Each row was made from one small tree. The marks that hang from a mark follow it in brackets, in alphabetical order. Every link used is in the known rows. Write each row's tree.
Known rows:
vereno[bize sonu zenel[biseb]]: [ 51.5   0.8   0.7  -2.2 -23.5   7.8 -20.0   7.6   1.5   6.6 -38.3  -1.3
   7.0  -1.8  18.9   7.5  -7.2  -5.9 -25.3  15.2  -4.1   5.8  -3.0]
posepam[zenel]: [ 26.7  -5.4   0.4   8.8  -9.8   3.2 -12.4  -0.5  -2.6  11.3 -23.2  11.1
  -8.3  -5.4  -1.7   2.7   7.0  -8.5 -12.5   7.4   1.2   9.8   5.7]
zenel[tafik vereno]: [  9.7 -25.4  -7.5   6.9   9.5   7.0 -12.4  14.4   4.9  19.6 -52.8  15.4
  -2.4  -9.5   2.7  11.2  17.2 -23.4 -19.1  -3.3 -12.9  15.9   5.1]
tafik[bize zenel[vereno]]: [ 19.2   2.2  -7.1  -1.2  -4.3  11.3 -19.9  11.8  -3.1   7.0 -55.2  19.9
  18.1 -10.1   7.2  19.8  -1.2 -11.8 -12.7  -7.2  -1.4  17.2   4.3]
tafik[zenel]: [ 38.2   9.1  -5.0   5.6  -4.9   5.1 -15.9   9.0  -7.3   9.5 -47.6  14.0
   8.0  -0.3   7.6  12.5  -5.0 -21.1 -18.2   1.0  -1.9   6.2   0.8]
bize[vereno[sonu]]: [ 54.0   1.0   9.4  10.4 -15.1   8.2 -19.0  -2.5   8.1  17.6 -17.9  -3.9
   1.7  -4.2  11.4  -4.5   8.5  -6.2 -27.5   8.9  -3.8   4.9   6.8]
bize[vereno[sonu zenel]]: [ 49.9  -4.0   5.2   4.5 -20.4   7.5 -18.1  -1.4   6.9  10.8 -25.0  -6.5
  14.3  -1.4  18.9 -20.1   4.2  -6.5 -21.7   8.9  -2.1  -5.8  -2.8]
posepam[zenel[vereno]]: [ 16.8 -17.5  -6.4   1.3  -2.6   3.5 -11.7   8.0  -1.8  11.3 -31.3  17.5
  -9.6 -10.8  -1.7   5.6  11.9 -12.8 -12.4   4.9  -7.5  15.3   4.5]
zenel[posepam tafik[bize]]: [ 34.0  -0.6   0.6  17.8 -14.0  12.2 -19.4 -13.8   6.2  19.7 -44.8  16.7
   8.9  -1.7   0.3  18.8  19.5  -4.9 -13.8  -8.1   9.6  24.1  15.1]
tafik[bize[vereno] zenel[posepam]]: [ 59.8  22.5   3.5   8.4 -29.5  15.0 -26.4  -9.5  -0.1  11.5 -35.9  13.1
  20.1  -0.7  11.2  13.6   5.8  -2.1  -9.7  -8.5  10.7  21.1  15.1]
sonu[vereno[bize]]: [ 61.7  -1.9  -5.5   5.7 -15.3  -1.7 -15.3   6.9  -6.2   7.5 -44.0   2.0
 -16.3  -5.1   4.6  17.7 -15.4  -7.3 -40.4  19.9  -4.4  21.9  10.4]
biseb[zenel[posepam tafik[bize] vereno]]: [ 26.6  -6.0  -1.0   8.7  -5.4  21.7 -20.6  -7.0  12.8  21.8 -56.5  20.6
  10.5  -7.4   7.2  34.3  28.0 -22.3 -14.8 -17.6   3.9  29.3   8.2]
posepam[zenel[biseb vereno[bize sonu]]]: [ 41.1  -8.9   0.1  -2.7 -14.2   7.9 -18.6   9.4   2.3  14.0 -23.6   8.6
 -10.8 -10.8   5.2  33.5   6.3  -4.9 -22.1  14.9 -12.4  21.9   7.3]
bize[vereno[zenel]]: [ 32.8  -6.2   2.1   0.7 -21.8   6.1 -17.0   5.1   1.4   6.3 -34.0  -1.0
  10.1  -4.7  19.0 -29.2   2.4  -8.5 -14.7   2.8  -0.6  -0.2   0.5]
tafik[bize zenel[biseb vereno]]: [ 17.3   9.9  -2.3  -4.6   1.3  17.9 -26.2  17.7  -3.1   5.8 -51.1  21.2
  16.2 -13.9   9.2  36.7   3.2  -6.9  -7.4 -11.9  -4.2  22.1   3.1]
vereno[zenel]: [ 27.9  -8.2  -5.9   1.8 -12.6   2.6 -13.1   5.7  -3.1   4.3 -45.3   6.9
   8.6  -2.2  11.9 -20.3  -2.3 -13.6 -15.8   4.9   1.3  -1.4  -5.3]
biseb[zenel[posepam vereno[bize]]]: [ 61.5  -4.8  -9.2  -3.3 -23.9   9.5 -15.9   0.5   2.3  13.3 -56.7  16.9
  -6.6  -3.4  13.0  17.9   5.9 -28.9 -27.0   4.1  -3.7  29.9   7.9]
vereno[bize sonu zenel[tafik]]: [ 38.4 -15.0  -3.4   7.7 -21.7   4.9 -13.4   2.9   6.8  17.3 -47.2  -3.0
  10.8   3.3  14.9   1.3  -0.3 -17.9 -30.2  13.7  -5.1   2.4   0.0]
sonu[vereno[zenel]]: [ 46.5  -4.8  -7.5   3.6  -3.4   0.1 -15.9   4.9  -5.4   2.7 -45.2   2.6
  -0.2  -2.9   7.9   2.4  -8.8  -8.1 -28.0  11.5  -1.1   3.8  -5.2]
sonu[vereno[bize zenel]]: [ 56.4  -5.9  -9.8  -0.3 -21.1  -2.1 -15.4   8.6  -7.5   1.5 -50.0  -1.3
  -3.4  -1.7  11.9   1.2 -19.8  -7.8 -34.5  19.8  -2.4  11.4   1.2]

Write each row's tree:
[ 18.0 -14.9   2.7   7.1 -13.4   9.9 -17.7   7.1   6.9  15.8 -40.8  -1.1
  12.7  -3.4  17.1 -17.9  13.1 -13.4 -13.5  -3.3  -3.6   0.5   2.7]
bize[vereno[zenel[tafik]]]
[ 44.0  -0.8   0.1  15.5 -18.3  13.2 -19.6 -18.8  11.2  18.5 -42.9   7.4
  25.1   4.6   8.1  12.6  17.0  -3.7 -16.5  -2.9  10.9   8.9   1.7]
vereno[sonu zenel[posepam tafik[bize]]]
[ 43.4 -15.0  -5.1   0.6 -19.7   2.9 -12.0   3.6   2.6  15.5 -27.6   7.3
 -10.0  -6.8   2.9  15.2   2.3 -11.1 -27.5  19.5  -9.9  17.4   8.6]
posepam[zenel[vereno[bize sonu]]]
[ 62.2   9.7 -13.3  -6.9 -15.9   8.6 -23.5  15.8  -8.9   9.3 -56.4  24.7
   1.2  -1.9  11.3  39.5  -1.1 -17.1 -16.5   1.4 -10.1  31.7   9.7]
tafik[zenel[biseb posepam vereno[bize]]]
[ 16.7 -10.2   6.6   8.8   1.6  23.2 -20.1  -0.5  19.3  24.6 -48.4   7.8
  14.4 -10.5   9.9  35.9  22.6 -22.7 -24.8  -9.8  -1.5  15.8   1.1]
biseb[zenel[tafik[bize] vereno[sonu]]]
[ 60.5 -16.2 -10.1   9.6 -14.5   5.3 -14.7  -2.2   8.1  25.3 -49.4  13.0
  -2.3   1.6   5.3  27.5  15.1 -19.6 -32.6  10.1 -10.1  25.7  12.5]
zenel[posepam tafik vereno[bize sonu]]
[ 51.1  -0.2  -0.2  11.4  -5.3  12.3 -22.2  -5.1   7.7  19.4 -38.3   9.5
  12.7   5.0  10.6  27.0  21.0 -10.3 -16.5  -1.3  -1.9   7.6  -3.3]
vereno[sonu zenel[biseb posepam tafik]]
[  2.6 -26.3  -5.2   8.0   5.3   6.2 -10.8  10.8   3.7  20.1 -37.6  16.6
  -7.4 -10.1  -3.2  17.5  21.9 -18.7 -11.5  -1.5 -11.0  16.8   7.0]
posepam[zenel[tafik vereno]]
[ 20.2 -19.5  -4.3   0.2  -8.7  13.6 -14.0  14.1   8.6  20.9 -62.1  10.0
  -4.1  -8.6  13.4  22.2  10.2 -36.5 -28.4  -1.0 -11.6  22.5   6.4]
biseb[zenel[tafik vereno[bize]]]
[ 45.7  -4.5  -5.1   3.1 -23.9   9.5 -20.5   2.9   0.5  13.3 -52.0  11.5
   5.4   2.5  14.4  17.4   8.4 -11.3 -15.2   1.4  -1.5  21.0   6.7]
vereno[bize zenel[biseb posepam tafik]]
[ 29.0 -24.1  -4.1   8.0 -11.2   5.5 -11.4   6.3   8.1  24.6 -33.8   7.8
  -7.3  -5.7   1.9  25.8  12.8 -16.6 -26.9  13.5 -12.6  19.1  10.2]
posepam[zenel[tafik vereno[bize sonu]]]
[ 60.3  22.3  -4.6   5.1  -6.9  10.9 -24.4   3.3  -8.4  10.4 -42.5  21.8
   6.1   2.4   7.6  37.3   5.2 -13.9 -10.4  -5.2  -0.8  19.1   4.1]
tafik[zenel[biseb posepam]]
[ 79.0   7.5  -9.0  -0.9 -23.0   3.7 -23.6   1.2  -8.0   2.2 -45.6   6.8
  -4.6   0.3  12.0  27.0  -9.4  -0.3 -27.1  13.7  -0.8  23.9   4.4]
sonu[vereno[bize zenel[biseb posepam]]]
[ 52.6  27.6   1.1   5.9 -13.1  17.0 -28.7  -3.2  -5.0   8.4 -42.6  21.2
  16.9  -1.7   6.9  41.4   5.4  -1.6  -6.2 -10.2   9.0  25.1   8.3]
tafik[bize zenel[biseb posepam]]
[ 60.2   4.0  -6.7  -3.3 -31.7   6.2 -20.9   1.7  -5.2   3.4 -46.9  11.3
   3.3   1.3  15.7   4.5  -2.6  -5.8 -15.5   7.9   1.9  19.0   4.1]
vereno[bize zenel[biseb posepam]]
[ 41.1  -8.7  -3.1  14.0  -4.6  13.5 -19.4 -11.8  13.3  24.3 -44.3  16.6
  11.9  -3.5   0.3  31.5  25.8  -7.8 -21.4  -5.0   0.2  23.8  10.3]
zenel[posepam tafik[bize] vereno[sonu]]
[ 58.2   0.6  -2.3   3.5 -28.9   5.4 -19.4  -7.3   0.8   8.0 -34.3   6.5
  10.6   1.6  16.6 -21.6   8.8  -6.8 -12.8   0.9   4.3   7.7   4.6]
bize[vereno[zenel[posepam]]]
[  1.0 -19.5  -0.4   4.4  10.8  12.2 -18.7  15.7   4.0  19.6 -33.1  18.9
  -8.8 -14.2  -0.9  36.1  25.9 -12.2  -6.0  -6.1 -13.6  20.5   6.4]
posepam[zenel[biseb tafik vereno]]
[ 53.9   1.2  -4.6  -4.2 -14.8   4.0 -21.7  14.7  -7.3   0.4 -45.6  -0.2
  -5.1  -6.1  14.6  19.3 -16.1  -1.8 -29.6  15.8  -6.2  16.0   0.4]
sonu[vereno[bize zenel[biseb]]]
[ 25.9   2.2   1.4   8.2 -13.2  18.1 -25.7  -6.5   5.1  12.2 -47.0  14.5
  20.3  -2.7  10.4  21.5  18.9   0.0  -3.7 -13.7   8.3  18.4   4.4]
vereno[zenel[biseb posepam tafik[bize]]]
[  8.7 -17.8   2.9  12.6  -0.5  13.9 -16.8  -4.1  13.2  23.3 -28.7  10.7
   7.2 -11.1  -3.4  30.1  24.0  -5.2 -15.3  -1.8  -2.3  16.6   8.0]
posepam[zenel[tafik[bize] vereno[sonu]]]
[ 41.7 -12.4  -8.3   2.1 -10.0   9.6 -21.1   9.7   1.8  19.3 -54.4  20.0
  -7.6  -6.0   7.1  36.7  17.1 -14.3 -18.9  -0.6 -12.5  36.6  14.8]
zenel[biseb posepam tafik vereno[bize]]
[ 69.2   2.2  -6.9   8.3 -19.0   2.7 -15.4 -12.4   1.7  10.8 -36.4   8.3
  12.5   8.0  10.6  -2.4   6.6 -10.2 -22.2   9.6   4.8   1.7  -4.6]
vereno[sonu zenel[posepam]]
[ 76.1  -1.0  -5.8   0.2 -24.2  11.6 -16.9  -4.3   7.8  18.3 -47.6  10.7
  -3.0   0.2  13.4  28.0   7.9 -27.2 -34.2   9.4  -4.6  24.3   4.1]
biseb[zenel[posepam vereno[bize sonu]]]
[ 35.0   5.0   6.1  15.3 -13.5  21.4 -21.4 -14.8  11.6  21.9 -48.6  14.4
  11.8  -2.1   6.2  30.5  23.1 -18.3 -16.0 -14.5  12.7  24.0   9.8]
biseb[zenel[posepam tafik[bize]]]
[ 75.4  -6.7 -10.7   2.8 -23.1   2.0 -15.4  -3.0   2.6  15.6 -43.1  13.2
  -5.3   0.2   6.2  16.4   4.3 -14.3 -32.9  16.3  -7.5  24.3   9.8]
zenel[posepam vereno[bize sonu]]
[ 24.1  -0.9   6.9   1.1 -29.0  12.5 -22.2  -3.0   4.7   4.1 -34.9  -1.0
  20.7  -9.3  18.3 -25.9   2.1   3.4  -9.3  -3.3   8.9   5.6   4.6]
tafik[bize[vereno[zenel]]]
[ 31.8  -7.7   2.1   1.0   4.5  10.1 -19.4   7.1   3.8  14.5 -19.4  13.1
  -6.9 -11.4   1.1  33.3  17.2  -5.4 -15.0   6.3 -11.6  14.1   0.9]
posepam[zenel[biseb vereno[sonu]]]
[ 40.5   6.9  13.9  14.3 -22.9  25.1 -26.0 -16.7  16.3  24.4 -37.5   6.5
  12.7  -4.7  13.6  20.9  27.0 -13.9 -14.7 -17.3  10.7  24.8  15.3]
biseb[zenel[posepam tafik[bize[vereno]]]]
[ 32.4  -9.4  -5.0  -7.6 -10.5   6.9 -19.4  20.3  -2.7   7.2 -48.1  13.7
  -9.9 -13.8  10.5  17.5   0.1 -10.8 -21.5   7.3 -13.5  26.6   8.7]
zenel[biseb vereno[bize]]
